What can hang from each mark
j971: j444 j646 j830
j830: j72 j449 j971
j449: j830
j943: j971
j444: j971
j72: j830
j646: j72 j971

Known rows, with every way that one mark hangs from another
j971{j646}: [ 2.78  0.56  0.72  0.90 -4.43 -1.52 -1.71  1.09 -1.72  0.90 -0.23 -0.11
  2.98  0.93  0.65 -2.36  0.18]
j72{j830{j449 j971}}: [ 0.68 -3.89  6.20 -1.40  0.35 -1.53 -0.38  0.43 -0.45 -0.12  0.05 -0.40
  0.66  3.30  2.46  1.63 -1.04]
j444{j971{j646 j830{j72}}}: [-0.96  0.04 -4.67  0.27  2.70  0.57  0.96  2.40  0.27  3.09  0.39  0.22
 -2.10 -4.58 -3.26 -3.11  2.26]
j449{j830{j72 j971{j646}}}: [-3.63  1.60 -1.48 -3.36  0.62  1.75  1.63  0.33 -0.92  1.25 -5.90  0.37
  1.03 -1.75  2.15 -2.04  4.90]
j943{j971{j830}}: [ 1.98 -0.70  1.05  1.90 -0.27  4.96 -1.39 -0.35  1.36  0.32  3.95 -0.70
 -1.75 -2.27  1.73 -3.13 -0.70]
j830{j72 j449 j971{j646}}: [-0.35 -3.10 -2.14 -5.92  0.16 -1.92  1.25  0.73  0.61  2.06 -5.01 -0.17
  4.55  0.04 -1.38  0.19  3.20]
j449{j830{j971{j646}}}: [-1.58  3.45  1.62 -3.48 -1.07 -3.48 -0.22  0.84 -0.62 -0.66 -4.34 -0.38
  2.15 -0.40  3.87 -2.50  2.87]
j646{j72}: [ 2.37  0.17  1.68  6.57 -5.23  1.73 -0.44 -1.50 -2.44  0.30  3.19  1.54
 -1.08  0.60  0.08 -3.20 -2.06]
j449{j830{j72 j971{j444 j646}}}: [-4.44  3.31 -2.80 -2.91  3.03  0.94  0.86 -0.32  0.40 -0.32 -7.39  0.65
 -0.97 -0.84 -0.08 -0.95  3.38]
j646{j971{j444 j830{j72 j449}}}: [ 0.32 -4.15 -6.40 -0.38  2.78  6.99  1.16  0.35  0.14 -0.81  3.40 -0.36
  0.65 -1.15 -1.28  4.21  0.12]
j943{j971}: [ 2.94  0.97  2.83  0.63 -2.91  4.55 -2.66 -1.30  0.55 -0.06  2.02 -0.37
 -1.87  0.34  1.99 -5.02 -0.63]
j646{j72{j830{j449}} j971}: [ 0.71 -3.08  4.10  0.77 -3.39  4.45  1.86 -0.99 -3.08 -0.34  8.90 -0.56
 -0.05  1.24  3.81  2.73 -1.05]
j72{j830{j449 j971{j444 j646}}}: [-0.75 -0.77  3.92 -4.66  2.12 -5.95 -0.60  0.79  1.47 -0.75 -2.59 -1.14
  1.24  3.00  0.10  3.22 -0.63]
j72{j830{j971{j444}}}: [-0.28  1.20  6.84  1.92  2.58  0.40 -1.99 -0.92  0.30 -0.84 -4.24  0.59
 -5.45  3.14  1.67 -0.10 -2.21]
j971{j444}: [ 3.29  1.39  0.24  4.73 -1.70  0.99 -3.42 -0.62 -0.76 -1.49 -0.42  1.00
 -1.44  3.20 -1.11 -1.57 -3.23]

Rows
[ 0.20 -1.10  2.79  1.16 -1.53  3.31  1.18 -1.60 -1.71 -1.66  7.37 -0.35
 -1.94  1.89  1.71  3.62 -2.68]  j646{j72{j830{j449}} j971{j444}}
[ 0.69 -1.37 -4.70  2.02 -0.75 -5.83  1.47  0.49  0.90 -0.65  5.49 -0.33
  3.79 -1.32 -3.71  4.01 -2.02]  j971{j444 j646{j72} j830{j449}}
[-0.35  4.99  2.12 -0.31  0.27 -5.32  0.14 -1.40  1.19 -0.16 -4.90  0.75
 -1.94 -0.36 -1.65 -2.11 -0.62]  j830{j971{j444 j646{j72}}}
[-0.65 -1.15  1.40  1.29 -2.50 -4.18  1.08 -0.26 -0.72 -0.04  4.81 -0.42
  1.63  1.92 -1.54  3.67 -2.23]  j971{j444 j646{j72{j830{j449}}}}
[ 0.86  4.32  0.21  1.21 -2.51 -4.48  0.18  0.50 -0.56  1.13  2.67  0.76
 -2.00 -2.28 -2.52 -5.53 -0.38]  j444{j971{j646{j72}}}
[-0.26 -4.07 -7.60 -0.27  1.65 -0.84  1.06  1.44  0.98  0.78  1.19 -0.43
  4.08 -1.04 -4.27  4.29  0.48]  j971{j444 j646 j830{j72 j449}}
[ 1.10 -7.49 -5.55  2.65  0.18  3.90  1.25  1.15 -0.68  1.31  4.13  0.36
  3.20 -0.69 -2.04  2.88 -0.05]  j971{j830{j72 j449}}
[ 0.26 -2.47 -2.71 -1.59  3.41  0.57 -0.45 -0.98  1.57 -0.47 -4.86  1.00
  0.12  2.21 -3.20  1.40 -0.34]  j830{j72 j449 j971{j444}}
[-2.79  0.12 -0.67  0.51  1.11  5.48  0.75 -0.71 -1.52  0.14 -4.67  1.42
 -1.80 -0.34  2.39 -2.28  3.02]  j449{j830{j72 j971}}
[ 1.38  1.02 -2.28  2.58  0.19 -2.47 -1.27  1.45  0.60 -0.14  0.13 -0.40
  0.88 -1.00 -1.86  0.85 -1.24]  j971{j444 j646 j830}
[-3.31  2.14 -2.02  0.84  3.72  4.68  0.00 -1.44 -0.16 -1.25 -5.98  1.65
 -3.45  0.55  0.37 -1.17  1.41]  j449{j830{j72 j971{j444}}}
[ 0.14  2.05 -2.27  4.88 -0.84 -3.03  0.96 -0.12  0.18  0.26  2.84  0.36
 -0.50 -2.50 -2.76  0.76 -1.79]  j971{j444 j646{j72} j830}
[ 0.87  3.93  1.87 -2.28  0.90 -4.49 -2.00  0.01  1.63 -0.55 -7.08  0.11
 -0.55  1.29 -0.61 -1.89 -0.29]  j830{j971{j444 j646}}
[-2.11  5.22  0.21 -2.58  1.24 -4.31 -1.09  0.10  0.73 -2.03 -5.51 -0.08
  0.29  0.40  1.51 -1.23  1.32]  j449{j830{j971{j444 j646}}}
[-0.06  0.14 -3.00 -1.69  0.67 -3.79  1.16 -0.73  3.49 -0.69  6.69 -1.56
  1.88 -3.20 -2.82  1.55 -0.95]  j943{j971{j444 j646{j72} j830{j449}}}
[-0.07 -2.67  5.00 -5.10 -0.35 -4.87  0.26  1.29 -0.06  0.97 -1.17 -1.37
  3.41  2.01  2.25  2.21  0.95]  j72{j830{j449 j971{j646}}}
[-0.49 -4.64 -4.84 -4.47  0.69  2.77  1.78  0.84  2.21  2.42  3.81 -1.88
  3.91 -3.93 -1.27  0.75  2.98]  j943{j971{j646 j830{j72 j449}}}
[ 0.05  0.28  6.45  3.33 -3.77  7.76  1.54 -1.40 -3.78  0.58  5.84  0.31
 -4.17 -0.07  4.98 -0.68 -0.80]  j646{j72{j830} j971}
[ 2.23  1.17 -1.18  2.65  1.31  4.82 -1.10  0.29 -0.31 -2.12  2.68 -0.28
 -2.80 -0.50  1.44  1.01 -1.76]  j646{j971{j444 j830}}
[-1.12  2.56  6.43 -1.78  1.90 -3.21 -1.09  0.16  0.69  0.22 -5.32 -0.37
 -3.06  1.69  1.24  0.24 -0.64]  j72{j830{j971{j444 j646}}}
